Each row comes from the steps of one path. Every step used is in the known rows, and no mark comes twice. Write the path behind each row, first mark first.
Known rows:
vomoru > tezul > rore: -24, -100, 203, 44, -230, 64, 102, -180, 173, -119, -47, 3, 230, -177, 217, 49, 195, 313, 131, 236, -84, -169, 68, -1, 52, 271, 132, 8, -39, 175, 141
segi > nifi > vomoru > faka > boki: -164, -73, 402, -121, -60, -103, 284, -65, -23, -48, -153, -130, 41, 132, 23, -278, 91, -23, 94, 35, 346, -72, -20, 67, -30, 105, -179, 443, 159, -17, 338
nifi > vomoru > tezul: -196, -274, 301, 133, -80, 123, 276, -47, 111, -30, 145, 155, 334, -269, -9, -134, -16, 80, 1, 250, 101, 78, 210, 171, -7, 411, 318, 62, -108, 233, 256
geku > rore > tezul > vomoru > faka > lipuvin: 32, -147, 199, -267, -302, -218, -47, 80, -133, -119, 31, 202, 142, 259, 542, -40, -15, 134, 89, -437, 131, -99, 80, 50, -85, -67, 242, 209, 147, -201, -94
rurabu > tafik: 236, -95, -132, 87, -187, -46, 168, -30, 43, 65, 334, 41, -17, -108, 4, 178, 24, 69, 51, 100, -32, 202, 188, 165, 300, 330, 133, 14, -264, 182, 126
geku > rore > tezul: 136, 134, 198, -7, -55, -119, 37, 136, 148, -2, 115, -117, 285, 14, 328, 119, -11, 299, 180, 201, -143, 140, 279, 240, 65, 118, 401, 341, -140, 1, 12
segi > nifi: 149, 48, 133, -3, -81, 45, 54, -11, -16, -110, -45, -152, -47, -104, -37, 6, 272, -37, 89, 440, 9, 47, 170, -45, -80, 289, 4, 291, -82, 17, 205
lipuvin > rore: 203, 158, -29, -93, -166, -24, 102, 197, 158, 205, 283, -51, 107, -4, 178, 281, 9, 0, -21, 335, -78, 185, 26, 35, 129, 303, 144, 41, 80, -23, 111
nubel > vomoru > faka > lipuvin > rore: 16, -82, 303, -212, -331, -231, -52, 22, -63, 110, 202, 184, 39, 368, 387, 89, 17, -175, 96, -46, -8, 172, -34, 45, -91, 183, -280, -68, 350, -346, 54
vomoru > faka > boki: 81, -114, 304, 24, -21, -270, 268, -134, 57, 117, -32, -37, 209, 96, 104, -137, 103, 102, 244, -105, 71, -15, -126, 38, 225, 239, -137, 195, 225, -157, 194
segi > nifi > vomoru > faka > lipuvin > rore: -42, 59, 174, -278, -200, 5, 34, 22, -265, -1, -65, 285, -145, 370, 99, -18, 32, -92, -204, 41, 378, 46, 7, -233, -237, 53, -261, 103, 245, -309, 138
geku > rore > tezul > vomoru: 138, 43, 90, -194, -284, -101, 33, 300, 126, -18, 312, -243, 179, -72, 491, 116, -121, 86, 172, 32, -41, -47, 120, 307, -12, 29, 597, 407, -135, 191, -7
tezul > rore > lipuvin: 51, 16, 82, 106, -51, -143, 150, 98, 232, 197, 144, -142, 329, 15, 366, 78, -11, 78, 2, 153, -226, -89, 128, -56, -175, -10, -151, -52, 59, 230, -12
rurabu > vomoru > faka > lipuvin > rore > tezul: -88, -179, 129, -325, -15, -221, -91, 188, -416, 171, -51, 423, 23, 315, 62, -126, -125, 241, -190, -284, 149, -37, 103, -101, -120, -54, -205, 49, -71, -252, -214
nubel > rore > tezul > vomoru: -133, -68, -79, -14, -143, 62, 47, 256, 62, 144, 253, -112, 194, -353, 484, -14, -207, -31, 316, 114, 103, -50, 107, 181, -228, 102, 408, 181, -197, 290, 150
rore > tezul > vomoru: 4, -184, -63, -148, -128, -74, 65, 359, 148, 74, 295, -111, 138, -251, 325, -47, -102, 84, 26, 57, -111, -107, 137, 171, -137, 84, 342, 236, -91, 312, 49
faka > vomoru > tezul > rore: -183, -57, 173, 61, -121, 38, 70, -232, 126, -61, 112, 68, 67, -336, 379, -75, 2, 135, 313, 185, -84, -192, -198, -43, -25, 280, 215, -142, 18, 108, 22
segi > nifi > vomoru: -71, -66, 143, -21, -92, 153, 214, -5, 18, -87, 109, -178, -6, -181, -18, -143, 142, -157, 21, 444, 120, 85, 238, 41, -156, 248, 86, 396, -54, 141, 313
faka > boki: -29, 28, 151, 80, 50, -226, 298, 63, 206, 293, 236, -124, 180, -98, 157, -28, 78, 46, 162, 74, -69, -70, -39, 44, 262, 380, 11, 255, 132, -41, 299
vomoru > tezul > rore > lipuvin > faka: 37, -4, 250, 120, 3, 30, 49, -14, 214, -198, -205, 233, 298, 122, 297, 145, 57, 149, -159, -25, -48, -67, -6, -222, -99, -43, -43, -233, -75, 240, -90
luze > tafik: 279, -150, -61, 70, -56, 7, 140, -136, 145, -63, 383, 5, 132, -232, 31, 69, 119, 127, -223, 425, -282, 210, -15, -47, 234, 236, 270, 18, -47, 192, 284
nubel > rore > tezul > vomoru > faka: -37, -246, 94, -73, -274, 18, 37, 104, -34, -17, -54, -7, 262, -172, 417, -129, -124, 31, 346, -68, 266, -25, 31, 180, -304, -70, 214, 158, -29, 226, 52
vomoru > tezul > rore > lipuvin > faka > boki: -175, 162, 321, 86, 188, -167, 127, 74, 282, -68, -186, 208, 257, 184, 348, 28, -28, 231, -81, -287, -16, -319, -164, -211, 46, -41, -176, -126, -15, 129, -4
tezul > vomoru > faka > boki: 29, -170, 200, -175, -305, -279, 273, 49, 55, 168, 93, -136, 105, -14, 248, -143, 10, -67, 196, -328, 216, -190, -245, 111, 148, 133, 70, 249, 297, 64, 164
vomoru > faka > lipuvin > rore > tezul: 11, 2, 60, -269, 47, -287, -123, 146, -110, 128, -74, 513, 106, 392, 266, 52, -77, 289, -181, -173, -18, 16, 55, -172, -147, -5, -183, -153, 140, -348, -64
vomoru > faka > lipuvin > rore: 164, -29, 118, -165, -159, -185, -45, -29, -151, 156, 5, 396, 24, 368, 169, 133, 51, 48, -139, -114, 86, 131, -86, -221, 32, 229, -200, -176, 337, -376, 36

Which path is each row?
132, -251, 210, 52, -103, -124, 98, -228, -85, -21, -47, 368, 138, 183, 57, -178, 230, -10, 15, -125, 41, 21, 33, -183, 15, 305, -175, -132, 320, -279, 80 | vomoru > faka > lipuvin
223, 17, 140, 236, 146, -63, 108, 170, 162, 24, 60, 92, 238, 89, 137, 143, -27, -202, -239, 84, -96, 246, 82, -153, -48, 132, 41, -204, 38, 129, -17 | rore > lipuvin > faka
-83, -333, 91, -171, -161, -215, -21, 161, -113, -24, 21, 344, 122, 143, 377, -252, -65, 72, -29, -365, 68, -229, 59, -134, -219, -32, 33, 10, 182, -79, -61 | rore > tezul > vomoru > faka > lipuvin
171, 51, 93, 70, -41, 71, 74, -5, 265, -37, 18, -3, 198, 137, 422, 171, 14, -93, -194, 73, -169, 33, 27, -267, -123, -108, -83, -162, 128, 240, 9 | tezul > rore > lipuvin > faka
72, 51, 87, 291, 240, -50, 85, 180, 80, 70, 208, 181, 51, -62, 252, 40, -223, -396, -62, 57, -144, 194, -182, -221, -114, 44, 77, -380, 53, 57, -86 | rore > lipuvin > faka > vomoru
15, 116, 62, 146, 62, -2, 45, -13, 152, 28, 174, 40, 29, -21, 524, 65, -181, -268, -4, 40, -159, -8, -250, -306, -222, -126, -11, -318, 175, 134, -99 | tezul > rore > lipuvin > faka > vomoru
-35, -42, 263, 275, 228, -64, 59, 172, 17, -94, -1, 462, 190, -98, 161, -13, -175, -118, -42, -71, -35, 78, -201, -178, -145, 133, 130, -532, -130, 73, -166 | rore > lipuvin > faka > vomoru > tezul
223, -115, 23, -393, -326, -180, -28, 424, -67, 60, 85, 17, 148, 125, 370, 86, -223, 150, -25, -105, 89, 27, -90, 144, -175, -135, 205, 109, 51, 198, -82 | lipuvin > rore > tezul > vomoru > faka
-218, -265, 322, 8, -75, -67, 158, 67, -120, 47, -33, 69, 325, -71, 35, -157, 16, 268, 0, -87, 20, -292, 169, 18, -178, -63, -98, 35, -346, 309, -289 | rurabu > vomoru > tezul > rore > lipuvin
-116, -70, 230, 110, -16, -108, 143, 60, 203, 13, -24, 106, 398, 15, 228, -9, 11, 332, 63, 89, -96, -207, 97, -48, -145, 46, -68, -146, -102, 254, -53 | vomoru > tezul > rore > lipuvin
-220, 73, 336, -20, -1, 216, 97, 50, 84, -385, -322, 132, 40, 160, 198, -25, -7, 66, -256, 114, 210, -114, 66, -213, -352, -159, -109, 22, -172, 339, 43 | segi > nifi > vomoru > tezul > rore > lipuvin > faka
-77, -6, 170, 39, -107, 152, 14, -266, 137, -301, -52, 247, -63, -220, 350, 100, -20, -10, 161, 87, -17, -69, -308, -203, -44, 226, 163, -218, 44, 104, 11 | lipuvin > faka > vomoru > tezul > rore
-409, 219, 405, -62, 186, -22, 207, 151, 183, -194, -305, 121, 40, 224, 267, -111, -72, 109, -195, -117, 289, -331, -86, -180, -206, -143, -247, 121, -85, 186, 154 | segi > nifi > vomoru > tezul > rore > lipuvin > faka > boki
-183, 128, 248, 406, 246, 56, 8, 3, 11, -68, -59, 403, 182, -184, 250, 48, -229, -237, 275, 44, 186, 130, -247, -153, -248, 133, 171, -566, -188, 29, -82 | nubel > rore > lipuvin > faka > vomoru > tezul
-203, -15, 200, 148, 110, -181, 76, 85, 68, 93, 153, 177, 228, -185, 389, -104, -160, 104, 172, 51, -144, -245, -178, -67, -210, 33, 7, -357, -54, 102, -166 | faka > vomoru > tezul > rore > lipuvin
251, -363, 153, -143, -494, -16, 191, -7, 8, -51, 112, -102, 205, -39, 160, -51, 94, -147, 131, -96, 162, 13, -61, 81, -2, 174, 220, 100, 252, 198, 78 | tezul > vomoru > faka
-231, -125, 226, 87, -26, 121, 207, -58, 281, -179, -68, 213, 313, 56, 320, 21, -172, 39, -263, 22, 53, -37, 79, -97, -235, -61, 41, -165, -33, 398, 33 | nifi > vomoru > tezul > rore > lipuvin > faka
-43, -339, 373, 51, -197, -164, -43, -200, -11, 22, 174, 151, 186, 170, 282, -213, 140, -188, 250, -77, -59, 111, 112, 42, -94, 236, -242, 33, 276, -252, 134 | nubel > vomoru > faka > lipuvin
-134, -98, 442, 123, -112, 6, -37, 43, 335, -249, -10, 57, 276, 84, 480, 57, -36, -34, 73, 61, -162, -24, 27, 56, -204, -42, -127, -136, -105, 316, -89 | nubel > vomoru > tezul > rore > lipuvin > faka
0, -13, 209, 176, 69, 112, 62, -155, 38, -254, 9, 350, -20, -276, 106, 31, 2, -129, 62, 98, -2, 137, -250, -137, 40, 389, 343, -294, -34, -39, 47 | lipuvin > faka > vomoru > tezul
-114, -72, 246, -280, -68, -312, -255, 266, -21, 110, 128, 327, 129, 403, 489, -45, -207, 131, 45, -95, -110, 89, 70, 89, -223, -2, -267, -7, 127, -267, -16 | nubel > vomoru > faka > lipuvin > rore > tezul
161, -80, -7, -358, -447, -148, 59, 162, -192, 139, 140, 305, -51, 253, 345, 121, -22, -157, -98, -325, 222, -82, -171, -157, -50, 92, 32, -117, 345, -245, -13 | tezul > vomoru > faka > lipuvin > rore
-91, 105, -136, -359, -125, -241, -93, 528, -22, 286, 332, 274, -44, 136, 498, 119, -223, 94, -245, -185, -23, -181, 25, -85, -173, 20, 153, 12, 61, -88, 49 | faka > lipuvin > rore > tezul > vomoru
